Each row comes from the steps of one path. Every step used is in the known rows, and no mark comes twice. Write the path behind each row, first mark first.
In the rows, 128 means zero.
Known rows:
gugez/vutonom: [140 139 150 143 115 137 140 132 137 149 128 109 154 146 121 144 156 153
 128 138 123 132 142 135 101 126 101 153 142 157 143 128 119 104 116 144
 116 119 145 149 119 154 111 103]
bebep/veso/kela: [141 109 132 120 117 112 149 155 131 117 115 150  97 123 116 144  93 137
 101 127 181 146 104 158 153 144 154 121 157 146 115 117  76 107 163 135
 133 129 120 145 129 120 163 157]
gugez/vutonom/veso: [120 131 145 150  96 141 113 142 120 171 125 127 150 132 129 154 133 163
 131 144  90 153 144 160 131 117 129 171 134 163 144  90 123 100 129 139
 125  83 154 147 114 168 108 112]
veso/vutonom/gugez/fasak/pani: [152 107 125 145 134 108 113 136  95 181  61 177 156 127 109 142 139 133
 143 123 157  79 186 212 112 165 177 145 153 110 146 104 121 129 105 130
 103  89 101  92 134 155 142  78]
gebi/kela: [147 137 125 151 105 114 104 124 133 131 159 121 111 124 134 127 138 144
 135 112 128 134 140 105 145 124 120 117 127 153 161 124 125 113 151 104
 120 123 138 135  98 136 137 150]
veso/kela/pani/fiko/davag: [119  55 149 146  87 190 164 180 207 110 183 156 122 171 117 150 130 137
 155 141 163  86 118 169 177 156 175 149 177  95 126 137 130 149 126  99
 161 169 113  57 170  53 175 114]
davag/fiko/rila: [130 139 117 117 108 132 102 123 172 107 133 184 173 141 109 182 124 115
 126 147 143 114 166 167 109 133 139 112 156 116 124 138 163 171 117 107
 119 162 152  81 113  95 130 151]
furu/kela: [134  87 105 140  94 127 111 124 133 125 126 127 135 127 118 153 133 126
 150 126 140 149 131 148 142 126 132 112 132 144 138 124 131  88 136 139
 116 123 117 129 106 112 119 168]
fiko/pani/kela: [ 95  97 109 160  99 152 139 152 147 137 157 121 147 142 113 121 133 130
 132 158 125 126  92 174 171 135 162 135 147 127 128 145 134  96 151 132
 128 144 168 155 122  85 133 129]
vutonom/gugez/fasak/pani/kela: [124 127 111 146 122 107 106 150 151 177  54 160 140 134 137 144 116 110
 113 150 130  72 151 187 120 147 163 152 149 132 136 144 132 114 146 153
 120 115 117 143 114 142 166 115]
davag/fiko/pani/kela/veso/bebep: [150 112 123 133  85 167 111 153 150 123 161 177 138 124  85 182 159 140
 103 212 126  66  97 163 185 115 150 163 147  99 141 132 130 145 187 109
  69 195 141 148 102  14 134 163]
gebi/kela/pani: [142 125 141 150  79 129  91 141 148 125 158  84 117 141 132 130 146 149
 136 133 142 128 138 103 149 134 133 131 117 145 150 129 117 107 134 102
 125 122 122 134 119 113 173 137]
rine/fiko/veso: [143  88 110 137 125 153 129 158 117  95 133 199 135 127  96 131 153 167
 145 149 136  87  47 155 166 134 186 134 146 103 103  98 130 145 103 137
  95 136 136 115 129  88 104 118]
furu/kela/gebi: [118  94 103 131 105 135 143 139 125 134 120 114 124 120 121 160 135 138
 168 127 163 147 119 121 135 124 115 108 117 152 132 153 156  99 149  91
 101 136 107 123  96 112 122 154]
rine/fiko/pani/kela/veso/vutonom: [117  62 127 153  91 161 115 180 104 118 192 170 157 113  66 131 154 185
 111 170 166  83  46 195 208 155 207 158 149  76 111  72 121 101 125 118
  63 165 129 133 128  47 125  81]
vutonom/veso/bebep/gugez/fasak/pani: [146 117 136 136 120 107 100 147 110 226  70 158 131 119  92 155 160 128
 136 192 154  74 153 199 129  98 179 161 136 157 131  84  69 126 158 148
 125 106 127 117 160 111  92 149]
rine/fiko/pani: [124 100 105 167 120 139 127 157 113 124 146 135 160 147  82  99 156 173
 137 152 134  92  69 168 194 136 186 127 141 115 111 114 111 124 106 143
  87 137 164 124 117 104  93 103]
gebi/kela/pani/fiko: [164 110 146 145  77 137  96 140 188 129 190 118 107 157 132 122 140 164
 140 128 114 108 132 119 175 140 152 145 122 130 154 145 142 127 128  95
 131 151 105 121 133 100 168 118]
vutonom/veso: [110 122 124 134 111 133 103 138 113 152 121 145 122 113 134 141 106 136
 127 134  97 149 129 153 158 117 153 145 117 131 128  89 132 125 140 121
 136  89 138 128 122 140 127 133]
bebep/veso: [140 126 110 104 140  98 124 130 128 134 106 154 131 131 109 142 106 140
 120 128 141 153 113 143 137 126 142 121 134 149  95 120  99 111 144 141
 125 134 120 173 142 138 147 152]
gugez/fasak/pani/kela: [113 111 103 141 126 104  98 165 120 156  83 166 133 137 136 154 118 107
 133 168 163  82 105 184 106 139 148 131 132 151 122 148 122  92 148 141
 120 124 128 140 147 109 161 149]
furu/kela/veso/bebep/gugez: [171  90 148 114  79 132 123 119 161 167 147 106 136  98  70 173 193 145
 114 168 164  99 140 123 158  96 137 151 143 133 142  82  88 107 169 147
  94 174  91 136 118  51  96 169]
fasak/pani: [111 122 102 134 130 102 120 131 114 140  97 154 129 129 148 130 118 133
 138 129 158  95 129 146 105 111 122 106 122 144 115 125 119 135 124 142
 121 118 132 116 138 131 128 135]
pani/kela/veso/fiko/davag: [101  66 123 147 105 188 142 182 189 130 193 200 155 107  98 186 148 134
 133 178 163  79  87 128 178 116 145 163 156  90  96 102 146 151 162  78
 116 183 128 101 158  44 161 162]
veso/kela/pani/fiko/rila: [123  74 178 142  69 163 149 168 209 110 187 131 131 165 118 157 119 138
 128 159 168  85 142 180 162 168 186 145 171  78 119 152 150 139 121  96
 170 174 113  54 146  56 181 101]
pani/fiko/veso/bebep/gugez/vutonom: [198  94 183 127 102 177 179 134 197 186 173 177 143 154  65 149 219 186
 152 178 118  70 128 171 136 106 165 187 182 124 151 113 112 146 134 147
 124 182 129 123 156  72  54  84]
fasak/gugez/vutonom: [133 103 149 155 114 129 124 138 124 176 114 107 157 176  96 125 163 140
 120 156 143 128 145 136  69 132 129 174 134 155 166 146 112 112 135 166
 151 127 160 145  87 147 110 104]
rila/fiko: [142 143 104 102 143 103 106 121 153 123  99 146 121 144 135 138 124 130
 150 118 148 118 136 143 133 121 130  95 109 155 111 127 116 137 119 137
  96 135 140 125 117 131 110 122]
rine/fiko/veso/vutonom/gugez/fasak/pani: [166  69 112 153 131 132 110 163  79 151  68 250 164 128  76 143 162 177
 161 145 165  34 108 242 149 174 232 148 173  87 118  77 121 143  82 138
  67  99 107  82 138 119 116  72]
furu/kela/pani/fiko: [152  60 125 134  67 150  99 140 189 124 157 126 132 159 118 149 135 148
 151 144 123 125 123 163 169 147 163 138 128 122 134 147 150 103 114 125
 126 152  86 109 141  73 148 135]
zuza/rila/fiko/veso/bebep/gugez/fasak: [214 111 124  81 147 151 146 147 153 164  79 160 104 163  70 162 233 133
 191 187 147  60 122 188 102 108 202 145 167 160 113  85  49 139 126 164
  70 175 128 117 152  42  84 115]
fiko/rine: [157 130 131 122 135 145 104 146 100 117 151 154 148 131 119 116 142 154
 113 125 150 123 129 137 110 146 129 133 126 111 130 139 138 126 133 141
 129 142 164 144 115  99 135 124]
rine/fiko/davag: [111  94 106 149 135 150 128 154 141 113 145 188 159 146  90 131 146 143
 158 144 154  93  86 146 156 125 165 124 152 112  89  96 124 141 111 124
 105 156 142 102 141 105 106 117]
rine/fiko: [138 122 126 136 133 125 106 141 121 113 128 155 129 131 106 108 133 156
 119 144 144 101  78 138 153 132 160 128 127 113 103 111 118 134 106 136
  93 140 122 125 122 125 101 104]
bebep/veso/fiko: [155 101 121 127 132 125 125 148 144 145 125 189 133 114  92 148 114 152
 124 153 164 132 103 150 158 129 154 135 131 126  81 119 102 143 142 103
 118 138 119 140 163 122 131 158]
gugez/fasak: [149 129 124 132 140 118 121 148 110 147 103 128 144 139 110 145 148 114
 140 145 129 114 131 151 128 152 142 147 133 138 144 140 116 108 125 131
 120 116 124 125 140 127 142 145]
vutonom/veso/fiko/rila/zuza: [100 101 120 167  98 152 128 146 169 183 172 175 171 116  89 195 118 130
 158 152 142 118 140 188 176 112 176 139 151 108  70 100 162 165 149 106
 149 106 163  38 147 116 106 143]
gebi/kela/furu: [138 123 149 159 115 125 102 151 134 119 151 102 103 139 126 127 128 180
 151 107 149 105 128 102 134 118 137 128  97 134 161 125 136 105 141  67
 139 153 101 135 110 139 162 155]
bebep/gugez/vutonom/veso/kela/pani/fiko: [141  91 203 139  41 179 141 177 229 184 171 102 125 150 104 127 153 185
  96 149 145 121 139 192 166 140 189 203 176 158 165  87  87 129 116 145
 157 129 126 101 153 107 122  74]
bebep/gugez/vutonom/veso/fiko/rine: [166 115 173 147  96 189 101 167 155 203 175 165 180 112  74 126 187 201
 100 158 159 132 146 175 130 121 160 196 153 141 144  75 105 148 121 140
 130 120 190 129 137 115  73 104]
davag/fiko: [150 147 110 108 122 135 100 122 149 105 118 179 133 128 121 146 123 125
 115 131 129 121 136 145 119 129 125 122 133 135 145 135 136 172 120 120
  97 144 136 113 115 112 120 152]

Write each row's path:
[125  84 111 137 131 158 151 139 188 135 177 196 149 164 112 146 133 137
 172 123 112  99 130 151 158 128 154 137 158 109 115 132 158 151 129 107
 145 175 132  85 161  97 127 119]  pani/fiko/davag
[ 92  64 117 188  78 186 117 178 149 166 171 175 140 110 102 139 114 151
 136 188 114 120  81 203 228 122 200 166 139 111 119 105 141 127 164  88
 132 114 175 120 134  82 115 147]  vutonom/veso/fiko/pani/kela
[187  59 160 151  64 176 116 140 179 138 182 188 124 139 103 137 160 197
 163 111 105  91 155 180 193 173 216 171 169  79 168  99 165 147 107  80
 122 133  90  86 125  91 166  59]  gebi/kela/pani/fiko/veso/vutonom/gugez
[132  51 132 127  94 159 162 185 205 120 165 180 123 173  98 162 112 153
 148 141 181 112 102 185 184 154 189 139 181 118  92 129 100 128 145 111
 155 175 109 103 182  63 198 139]  bebep/veso/kela/pani/fiko/davag
[149 116 157 117 109 143 130 124 124 146 134 145 148  94 108 147 145 161
  98 108 122 104 171 143 151 152 156 171 149  76 146  70 140 147 118 117
  95 124  81 113 109 127 153  69]  kela/veso/vutonom/gugez
[150  91 116 186  76 160 121 168 146 148 209 127 149 104  94 149 181 187
 140 152 137  79 109 113 230 123 144 150 141 122 158 103 119 145 158  77
  88 144 158 103 107  75 143 169]  gebi/kela/veso/fiko/pani
[159 126 157 121 123 135 130 134 108 136 144 128 115 108 110 172 164 140
 114 181 129  76 128 102 149 109 119 161 120  91 125 109 117 133 170 113
  98 162  97 139 120  72 137 136]  kela/veso/bebep
[123 138 160 132  87 141 124 135 168 201 126 106 161 125 100 130 162 162
 108 136 118 156 156 162 123 102 146 174 156 184 150  66  90 120 121 165
 135 103 158 146 130 161  78 102]  bebep/gugez/vutonom/veso
[124  96 134 153 107 164 105 153 129 157 143 184 125  97 123 149 112 146
 131 158 120 127 117 157 180 119 169 161 120 110 117  90 135 160 138  84
 130  96 133  95 141 124 110 144]  vutonom/veso/fiko
[128 149  96 123 108 125 119 113 185 133 149 170 183 151  94 192 127 109
 141 122 151 111 161 175 114 122 134 101 166 133 103 147 161 177 127 143
 114 156 162  55 122 106 114 151]  davag/fiko/rila/zuza
[107  66 179 174  52 167 116 189 130 175 117  88 121 172 108 139 138 152
 100 182 164 133 132 179 119 154 178 208 142 150 173 116  86 102 149 150
 176  83 155 121  87 120 161 107]  fasak/gugez/vutonom/veso/kela/pani
[141  64 131 129 118 166 147 140  90 115 151 201 138 113  98 150 150 154
 167 124 152 124 105 184 135 151 178 134 157  93 131  88 139 131 110 102
 117 117 123  99 153  88 119 111]  fiko/veso/vutonom
[195 110 125  75 135 159 151 128 171 145 105 162  88 149  88 145 213 147
 180 169 148  74 118 165 101  83 188 126 165 151  96  72  59 157 128 161
  82 186 134 120 141  42  68  96]  zuza/rila/fiko/veso/bebep/gugez
[190 105 110  94 142 158 145 134 122 110 100 184  74 156 118 172 186 145
 199 178 122  71 105 164 111  98 173 122 143 129  86  98  93 140 136 133
  70 164 130 121 122  50  96 106]  zuza/rila/fiko/veso/bebep
[143  92 172 171 103 141 106 138  92 211 108 136 128 159  87 156 162 146
 129 211 117 119 156 166 108 109 158 210 119 134 162 118 106 109 182 143
 153 108 154 153  79 137  87 108]  fasak/gugez/vutonom/veso/bebep
[119 114  83 113 149 127 128 130 173 128 114 176 150 163 119 159 138 122
 192 117 157 114 141 152 136 113 133  91 135 151  96 113 117 145 123 130
 108 152 157  98 134 112 113 135]  rila/fiko/davag
[172  51 124 118 123 143 141 157 145 184 133 238 158 134  70 140 179 169
 176 128 178  59 118 242 124 152 220 147 185 125 148  89 110 152  91 132
 120 143 108  61 206  71 102 105]  bebep/gugez/fasak/pani/fiko/veso/vutonom
[114 128 111 149 121 115 125 135 154 138 161 149 178 151  77 157 140 138
 144 135 166  92 101 166 150 127 169 107 154 109  61 121 146 140 116 158
 108 149 153  68 130 115  96 101]  rine/fiko/rila/zuza
[188 114 125 110 138 120  92 164 156 186 136 191 168 150  94 108 172 167
 121 130 173  60 141 194 103 149 172 146 151 143 147 138 113 142 112 173
 132 168 152 111 165  85 117 114]  bebep/gugez/fasak/pani/fiko/rine
[131  83 118 164 100 175 146 171 141 146 181 135 169 112  85 150 171 171
 128 169 135  71  99 135 212 129 149 158 139  97 125 107 120 160 132  98
  95 144 147  95 137  64 135 147]  kela/veso/fiko/pani
[152  59 129 138 123 162 128 156  82 101 150 229 140 120  74 131 155 182
 159 139 168  96  56 194 157 155 211 132 155  80 108  72 129 138  89 112
  83 128 118  94 147  82  93  84]  rine/fiko/veso/vutonom
[155  96 118 122  91 179 148 159 152  74 132 220 105 121 118 168 128 136
 127 134 162  97  95 177 146 150 159 126 180 123 164 124 126 179 131 113
 111 138 145  76 109  61 135 178]  davag/fiko/veso/kela
[150 137 125 137  96 116  99 139 135 128 175 109 120 107 132 154 153 161
 114 119 122 109 130  75 165 118 109 138 122 144 162  99 124 117 160 106
 100 137 121 136  92 112 169 161]  gebi/kela/veso
[101 122  99 130  99 173 141 161 157 122 145 161 138 136 110 143 129 137
 137 161 148 118  92 162 157 131 144 123 142 139 137 176 162 151 159  77
  83 176 164 134 101  71 130 142]  davag/fiko/pani/kela/gebi
[136  95 128 133 122 121 129 149 166 145 141 195 171 128  82 181 115 144
 136 171 178 123 133 172 150 128 169 127 152 102  61 120 126 144 142  92
 137 158 139 111 159 102 144 158]  bebep/veso/fiko/rila
[137 126 112 121 134  98 116 145 146 191  77 132 156 137 106 125 163 124
 130 137 181  82 145 172  95 124 151 126 150 178 138 113  76 131 112 169
 126 125 133 111 167 126 113 144]  bebep/gugez/fasak/pani
[133 105 106 139 122 114 148 141 183 171 156 181 178 134  65 195 121 135
 150 145 187 123 125 181 157 120 166 110 162 121  38 130 123 148 151 126
 133 145 145  81 170 110 130 153]  bebep/veso/fiko/rila/zuza
[130  76 135 140 101 170 175 167 129  97 144 169 102 120 121 148 133 142
 140 130 159 102  85 163 157 147 162 132 172 116 148 114 119 136 139 121
 140 123 141  92 121  76 144 149]  fiko/veso/kela
[106  64 188 183  92 162 127 200 116 169 114 107 107 170 102 138 120 184
 119 155 173 110 125 178 103 139 181 203 124 137 185 111 107 102 156 114
 190 113 133 120  78 148 144 123]  fasak/gugez/vutonom/veso/kela/furu
[197  92 148 131 133 149 134 161 124 162 112 187 145 135  31 139 217 155
 146 209 166  40  70 181 162 132 216 168 165 110 120  94  74 140 126 151
  88 166 121 118 157  51  68 126]  rine/fiko/veso/bebep/gugez/fasak
[ 95  87 168 165  90 162 160 188 106 191 116 114 104 149 116 145 135 157
 123 163 174 140 128 154 110 137 145 188 139 159 174 140 121 119 182 100
 157  97 159 115  57 146 128 103]  fasak/gugez/vutonom/veso/kela/gebi
[172 117 124 153  96  95  84 146  99 182 106 161 148 102 113 164 161 166
 127 115 150  60 188 161 147 155 157 156 149 125 179  75 115 120 138 108
  72  97  93 102  99 141 181 113]  gebi/kela/veso/vutonom/gugez/fasak/pani
[169 116 155 138 129 131 124 134 105 167  91 151 158 123  90 134 147 127
 134 124 127 114 188 193 133 182 185 166 158  98 160 109 130 124 109 119
 107 100  95 104 125 151 137  72]  veso/vutonom/gugez/fasak
[128 117 119 136 114 122 152 122 205 159 192 160 166 164  99 171 127 129
 163 115 125  99 146 174 148 128 160 119 164 111  89 155 179 149 131 140
 147 165 140  52 149 107 118 102]  pani/fiko/rila/zuza
[157 141  96  84 147 124 118 128 147 114  95 130  89 160 145 135 148 133
 163 125 127 117 129 145  93 110 142 106 126 166  93 104  95 135 108 149
  78 150 133 127 119 112 114  91]  zuza/rila/fiko
[165 125 143 130 136 103 123 136 124 205  76 142 137 132  85 145 185 120
 139 184 184  53 150 173 101 107 154 142 144 148 131 120  64 131 143 156
 116 146 116 118 165  97  95 142]  veso/bebep/gugez/fasak/pani
[187 144 101  78 154 143  93 145 117 104 120 156 108 159 136 121 164 158
 148 122 148 112 131 151  75 129 146 111 126 147  95 115 104 131 111 162
  79 163 168 142 101  83 123  84]  zuza/rila/fiko/rine
[120  71 129 133 105 175 138 154 203 128 176 156 155 178 111 147 142 141
 173 143 124  98 125 151 161 137 164 149 154  99 104 136 148 149 109 106
 149 174 117  85 182  73 164 109]  kela/pani/fiko/davag
[143 100 149 120 103 153 119 142 184 126 161 129 124 162 126 123 129 150
 133 144 114 105 121 142 153 144 159 156 127 105 120 149 145 142 108 117
 140 154  98 110 163  92 160  94]  kela/pani/fiko
[116  74 118 161 131 182 152 157 165 140 166 194 159 128  97 158 150 130
 172 151 159 100 123 143 154 120 144 138 154 100 100 115 134 170 127  82
 136 147 146  70 166  95 118 151]  veso/fiko/davag
